Every row comes from one small tree of marks. Brackets hold a mark, then the marks that hang from it, in alphabetical order. Every link used is in the known rows. Which tree was each row made from?
Known rows
{P C G {T Q}}: [-32.9 -26.9   9.4  -3.4  23.8  -6.0 -26.6 -14.3  31.6  22.4  12.9  14.2
 -26.3  22.7 -14.5   8.0 -43.5 -11.0  41.5 -10.3 -20.8  21.9  19.2 -19.2
 -18.1 -39.4  39.7  -5.0  -4.0  27.3 -20.9  10.0  -3.6]
{J {L {G {P T Y}}}}: [ 29.6  34.4  -7.9 -14.0 -20.2  29.5  29.4  26.0 -69.8 -29.1 -47.6  -2.8
  21.0  13.0  59.8   4.7  12.4 -25.3 -52.7   6.6   4.1 -31.9  14.0  18.1
  21.2  45.9 -32.4  23.0  -5.6  -9.5 -18.7 -15.8  -5.1]
{P C G {T Q} {Y L}}: [ -7.5 -15.2 -10.7   0.4  48.7 -49.0  -5.2 -18.2  49.6  21.5  12.6   1.8
 -33.7  22.1 -22.0   7.6 -28.2  26.6  68.9 -12.7  13.7  35.4 -13.6 -23.9
 -46.5 -61.5  54.1  -1.8 -24.5  41.0  -2.8  -3.2 -10.7]
{P {C Q} G T {Y L}}: [ 15.9  -6.8 -12.9  23.1  41.4 -57.9 -17.2 -63.8  41.8  40.8  17.8 -23.4
 -58.3  13.2 -25.4  27.3  -5.9  41.8  60.1 -14.1  46.3  38.4 -15.7 -22.9
 -54.3 -49.8  47.6   1.5 -15.8  41.0  -5.6 -22.3 -17.7]
{T Q}: [-46.5 -16.3  26.3 -18.8 -30.8  40.9  -7.5  15.5 -11.2 -18.8  16.4  17.1
  51.5  -7.6  10.4 -29.4 -13.6 -30.7 -20.4  19.2 -60.1 -31.2  21.9   2.3
  35.3  50.3 -16.8 -12.8  12.3 -57.0 -28.4  32.4  23.7]
{T {P G Y}}: [-13.2  -6.5   0.6  -5.6  10.8   6.5 -16.0  -5.8   4.0 -19.7  36.7  29.9
  28.7 -24.5 -23.4 -46.8  31.3 -25.5  -3.2  -8.9 -20.4 -20.0   4.5  -9.7
   6.7   3.2 -28.4 -31.2 -24.2   4.2  28.6  -6.2  11.5]
{G {P {C Q} T {Y L}}}: [  8.0  -1.5   3.9  -3.9  -5.5 -18.9   5.2  -9.5  21.3  39.8 -13.0  -6.5
 -43.7  10.1  -3.0  25.2  -9.1  47.5  16.3   6.9  48.0  42.9  -8.7 -14.8
 -27.1  -9.5  19.8   5.5   5.2  10.0  15.4 -13.2 -10.8]
{P C Y}: [ -8.7   8.7 -17.2   9.2   3.4  -3.2 -26.4   2.7  11.9   8.2  -1.7  19.3
   5.0 -26.1  -3.5   0.4  23.6  -7.2 -10.2  -2.2 -14.7 -34.3 -12.5   9.6
  -7.4  -3.4  -2.7 -11.3   3.6   1.6  -0.3 -19.5  13.8]
{P C}: [ -7.9   1.4   6.1   9.8 -17.1  25.5 -16.7   8.7  -2.0  -4.6  -3.8   9.8
  19.0 -19.2   5.6  -0.5  19.3 -25.1 -35.1  -0.1 -34.0 -47.5  -1.6  11.8
  11.2  16.6 -12.4   0.6  26.6 -20.9  -8.6  -2.1  22.5]
{Y {L G} {P {C Q}}}: [ 47.9  16.4  -0.3  27.6 -21.9   5.0  46.3  -0.2 -14.4 -19.8  -6.5 -56.3
  14.1 -14.7 -14.4  10.6  21.2  28.1 -28.5   3.0  34.9  11.2 -24.3  29.8
  24.9  15.1 -20.8  20.2  32.1 -30.4  23.6  24.7  -7.2]
{J L}: [  3.1  28.6   3.8  -6.5 -32.6  52.9  12.2  13.3 -59.8 -40.0  -7.6   6.5
  71.9 -11.0  46.3 -21.2  28.4 -51.5 -54.8   1.8 -56.7 -84.0  16.1  17.9
  41.5  86.1 -44.1   8.9  15.1 -50.6 -26.1   0.7  35.5]
{L {G {P Y}}}: [ 20.6  17.6   3.1 -10.3 -32.9  27.9  29.1  25.6 -46.9 -25.1 -40.2  -2.9
  18.1 -23.6  35.1 -18.5  36.2 -17.4 -86.4  17.3  12.5 -29.4   2.4  34.1
  22.3  38.6 -50.4   0.8 -11.5 -27.3  -4.3 -11.4 -11.8]
{P {C Q} G}: [-10.6  -6.1   8.8  16.2   5.6  -2.3 -38.9 -39.0  14.0  34.9  18.5 -13.0
 -18.9 -20.6 -16.2   6.2  19.9  -2.0  -6.8 -15.3  -6.7  -6.6  14.7  -7.0
 -12.8  -5.5   1.8  -6.5   1.7   8.2  -9.5   1.9  -0.5]
{J {L {G {P Y}}}}: [ 29.1  41.8  -8.2 -16.1 -30.2  35.5  33.2  34.5 -75.0 -33.2 -46.1  -5.0
  47.4 -11.4  60.7  -9.7  38.1 -31.7 -74.4   4.4  -8.4 -53.8  10.0  26.7
  32.6  66.5 -57.5  20.7  -9.5 -23.9 -10.4  -9.0  -0.2]
{T {P G {Y L}} Q}: [-29.4 -19.9   9.6 -19.6  12.9 -10.5   3.3   8.9  26.6 -19.3  48.7  16.8
  44.1  -7.3 -32.6 -50.7  -1.1  -5.6  41.4  -4.2 -25.5  15.4   0.1 -23.5
   2.4  -4.8  -3.4 -22.2 -30.3  -6.5  28.3  27.8  11.5]
{J {L {G {P {C Q} T Y}}}}: [ 21.7  30.1 -11.4  -2.3 -15.6   2.7   2.1   0.9 -42.7  13.4 -37.3 -22.3
 -17.5  15.7  38.3  41.6  -1.2   0.6 -12.2  -3.6  22.5   7.9  14.9   0.4
   3.6  23.3  -9.9  33.0   7.4  18.6 -19.6  -9.0 -18.4]

Write each row's tree
[ 27.7  -2.8  -0.8   8.3  -6.6  -1.0  51.8  20.7  -3.8 -27.3  -8.2 -28.3
   2.3  22.1 -12.9  11.4 -34.8  21.7  12.9   8.7  24.7  34.1 -21.8  19.6
  21.0 -13.5  15.2  20.0  24.9 -16.1  13.8  28.1  -9.7]
{Y {L G} {P C {T Q}}}
[ 25.4   2.0 -20.2  14.2  49.4 -45.5   2.4 -31.3  31.7  12.3   0.0  -5.6
 -36.1  11.6 -12.9   8.9   5.3  23.4  32.8 -13.6  28.4   5.3 -25.8  -3.7
 -48.8 -54.4  37.0  -1.9 -21.6  40.6   3.7 -34.8 -10.4]
{P C G T {Y L}}
[-26.4 -14.0  -1.7   7.7  16.5 -25.7 -48.8 -24.1  36.1  31.9  44.6   8.5
 -18.3 -22.0 -47.0  -3.4  14.9   4.8  42.9 -21.3  -1.4  24.5   5.8 -29.8
 -17.0 -29.8   1.1 -20.6 -13.8  37.5  29.6   6.9  -1.1]
{T {P {C Q} G Y}}
[ 22.4  22.6   4.2  -0.8 -29.6  22.0   8.4   8.2 -55.2   3.5 -38.1 -24.0
  -5.8  20.2  44.5  39.3  -4.0 -17.6 -29.1  -2.7   7.8  -2.5  24.8   3.6
  20.7  34.6 -17.9  36.9  21.3  -0.9 -24.9   1.4  -9.1]
{J {L {G {P {C Q} T}}}}
[-15.2 -13.0  10.1  -7.8   5.9  30.1  18.7   2.4   3.0 -14.8  11.0  16.5
   7.7  10.7 -18.3 -33.8 -34.2   1.5   7.9   3.4  -1.4  20.4  13.6   4.1
  27.0  10.0  -5.5 -23.8  -2.2 -16.8  17.7  18.7  -0.1]
{Y {P G {T Q}}}
[-37.2 -20.7  13.6 -22.2 -11.4   4.1   2.6  23.8  15.7 -27.5  46.3  21.5
  57.3  -4.5 -21.8 -39.7  -3.5  -6.9  37.6  10.3 -39.3   8.5  -2.7 -19.4
  20.3  17.1  -8.2 -18.0  -6.3 -33.6  19.7  36.3  22.7]
{T {P {Y L}} Q}
[ 27.0  11.7 -12.7  28.3   0.8 -36.2  -1.7 -27.7   1.7   9.7  -1.8 -46.9
 -12.1 -11.9  -7.4  29.4  27.5  27.0  -1.1   3.1  27.7   2.1 -23.8   6.7
 -19.6  -9.7   5.2  19.7   6.2  -1.2 -12.1  -1.8 -13.4]
{P {C Q} {Y {L G}}}
[  6.7 -11.0 -12.7   7.5  19.5 -43.0   3.7   1.6  17.9  -2.5  -6.5 -20.4
 -21.0  27.6  -0.1  31.0 -31.4  18.2  44.7   8.6  15.1  31.8 -19.4  -2.5
 -23.8 -43.1  41.3  19.8   0.8  14.9 -24.3   3.5 -18.1]
{P C {T Q} {Y {L G}}}
[ -4.6  -6.0  16.2 -16.0 -20.1  31.6   3.4  22.9  -0.1  16.9 -26.3  22.8
 -20.4   5.5  17.0   8.2 -14.6  -5.9 -28.1   8.3   1.9  -0.1  11.2   3.6
  10.4   4.5  -0.7   1.2  19.1  -3.6   7.1 -10.6   7.7]
{G {P C T}}
[-30.0 -27.3  18.4 -11.5  10.9  14.1 -14.7 -19.5   4.5  -2.8  15.5  15.5
   3.8  22.2   3.0 -18.6 -35.5 -21.7  14.2   4.8 -25.4   2.0  27.9 -12.7
   2.9   1.9  13.1 -16.4 -11.3  -7.8 -33.2   8.9   0.4]
{P G {T Q}}
[-50.0 -24.7   3.2 -16.6  20.8 -19.4 -39.1  15.2  47.6  16.5  43.0  30.6
   4.4  -9.8 -44.8 -21.6 -13.5  -8.0  63.0 -20.7 -33.5  28.0   8.3 -33.1
  -9.6 -42.9  12.1 -23.5 -24.1  35.9  29.0  28.0   5.9]
{T {P C G Y} Q}
[-12.0 -20.5   8.1  22.0  19.4 -14.5 -40.9 -56.9  21.9  42.7  15.5 -13.2
 -53.2  15.6 -18.7  27.3 -19.6   6.5  26.6 -13.3  11.7  20.2  20.1 -22.6
 -25.5 -28.5  31.2  -3.4   8.4  28.5 -23.0  -6.8  -8.0]
{P {C Q} G T}
[ 37.7  19.1 -20.2  19.2   6.9 -24.1  18.4   2.8  -6.5 -18.9 -16.8 -26.6
  10.1 -16.4   5.6   9.2  36.3   7.4 -23.7   0.0  12.0 -28.6 -35.0  25.5
 -14.8 -13.0  -1.8  15.2  -2.7  -0.8  -5.5 -15.5  -6.1]
{P C {Y {L G}}}
[ 59.4  12.3   1.6  17.4 -15.7  22.1  75.8   5.1 -39.0 -64.0 -16.8 -30.9
  27.6  12.3   8.5 -14.1   2.8   6.8 -43.5  16.9  31.9  -8.3 -22.7  37.1
  36.6  27.9 -21.7  11.6  26.0 -47.3   8.6   0.7  -0.2]
{Y {L G} {P T}}
[ -4.5  -6.2   0.5 -12.8  -9.5  -4.9   2.4  29.3  -6.0  12.2 -33.0   1.6
 -29.4  13.7  17.5  20.6 -27.5   4.9  -6.7  11.4  20.0  31.4   9.0   4.3
  -3.1 -20.4   5.8  14.0  -2.6  18.9 -10.0   0.1 -23.3]
{L {G {P C {T Q} Y}}}
[ 29.2  33.2 -16.7  -8.1 -10.9  11.2  17.5  28.3 -51.3 -10.3 -49.8  -6.6
  -1.1  12.3  50.1  26.5   5.9 -19.0 -32.5  -6.3   9.6 -20.0   5.9  14.1
   7.4  17.7 -17.9  31.2  -1.0  17.9 -11.9 -17.5  -9.3]
{J {L {G {P C T Y}}}}
[-13.5  -7.0  -6.9   0.8  24.3 -14.1 -30.6   0.2  27.7   4.2  30.2  23.3
  -0.4 -26.9 -35.6 -22.0  24.2 -14.8  22.2 -23.9 -15.9  -4.1  -5.1 -14.0
 -11.9 -32.0  -6.5 -23.8 -17.5  36.0  37.3  -6.0   9.7]
{T {P C G Y}}
[ 20.6   5.2  -0.9 -12.1   0.1  -7.4  21.6  16.3  15.2  14.7 -25.7  11.6
 -23.8   7.3  10.7   8.6  -1.3  29.3  -3.8   6.1  31.0  17.3 -19.8   1.3
 -21.1 -16.1  13.0   1.6  -2.1   8.2  21.3 -25.8  -1.5]
{G {P C T {Y L}}}
[-14.3  -0.7  23.6 -11.5 -39.3  30.5 -10.4   9.1  -1.8  36.6 -10.0   3.7
  -9.9 -18.7   5.8   7.6   9.5   8.4 -38.4   4.9  -0.6   0.4  17.9  -2.9
  15.9  29.1 -19.7  -1.8  21.0 -21.1   7.9  10.8   6.2]
{G {P {C Q}}}
[ 38.5  16.6  -8.4  14.9  -8.6  -3.7  37.0  -1.6 -32.9 -44.6 -11.0 -24.7
  39.4 -15.0  24.3 -17.6  46.4  -6.3 -50.3  15.5   3.4 -47.2 -26.0  32.4
   6.4  30.3 -25.3   5.1  -8.2 -37.9 -15.6 -12.9   1.3]
{P {Y {L G}}}
[-35.1 -12.3  13.6 -35.7 -14.2  20.8  -0.3  22.2  -0.3  12.3 -13.3  37.5
  -4.2  12.7  15.9 -13.0 -31.6   8.6  -0.2  20.7   2.0  21.0  17.6  -8.2
  10.1  17.5  -1.8 -14.5  -6.7 -12.0   1.3   1.8   1.2]
{G {P {T Q} Y}}
[-19.9   1.9  -8.1  20.0   1.8 -17.6 -46.1 -26.8  18.9  36.7  12.2  -4.0
 -20.5 -22.7 -15.6  21.2  13.8  17.5  12.7  -1.5   0.8  -2.6  -2.3  -6.0
 -14.0   2.0   5.3  -6.9  10.7   3.7  -9.2  -5.4   7.3]
{P {C Q} Y}
[ -0.4  -1.4 -12.0   7.9  31.6  -9.7 -14.5 -35.9   3.2  -3.5   2.9  17.1
 -17.8   5.7   2.7 -14.2   2.5  -6.1   2.1  -3.1   9.6 -12.6   3.3  -0.6
 -21.1  -9.4   6.7 -23.6 -26.7  16.1 -14.7 -34.0  -5.1]
{P G T Y}
[-41.1 -20.9  -7.3  -3.3  19.3 -22.2 -37.7   0.1  33.8  23.0   5.3  25.5
 -28.9  17.5 -10.5  23.6 -47.1   7.9  57.4   2.9 -11.4  25.3   2.0 -18.8
 -19.6 -30.3  43.2  -5.2   4.1  22.8 -19.8  -1.4   2.1]
{P C {T Q} Y}
[ 44.0   5.6  -5.2  16.7  20.6  -1.0  47.2  -4.4  19.4 -16.5  -0.2 -12.3
  -7.4   6.1 -24.6 -12.0  -2.0  24.0   4.0 -12.7  34.2  11.6 -25.6  18.1
  -0.2 -22.7  10.4  -1.8   5.5   2.6  41.2  -5.9   1.5]
{Y L {P C G T}}
[-57.3 -33.1  24.4 -19.0 -20.4  22.1 -32.6  35.5  24.0  -5.0  41.9  29.5
  35.0  -5.8 -31.2 -16.1 -25.9 -26.7  34.0  -4.1 -63.2   9.7  16.3 -25.8
  27.5  -0.2   1.9  -8.9  21.1 -11.0  14.8  46.0  24.8]
{T {P C} Q}
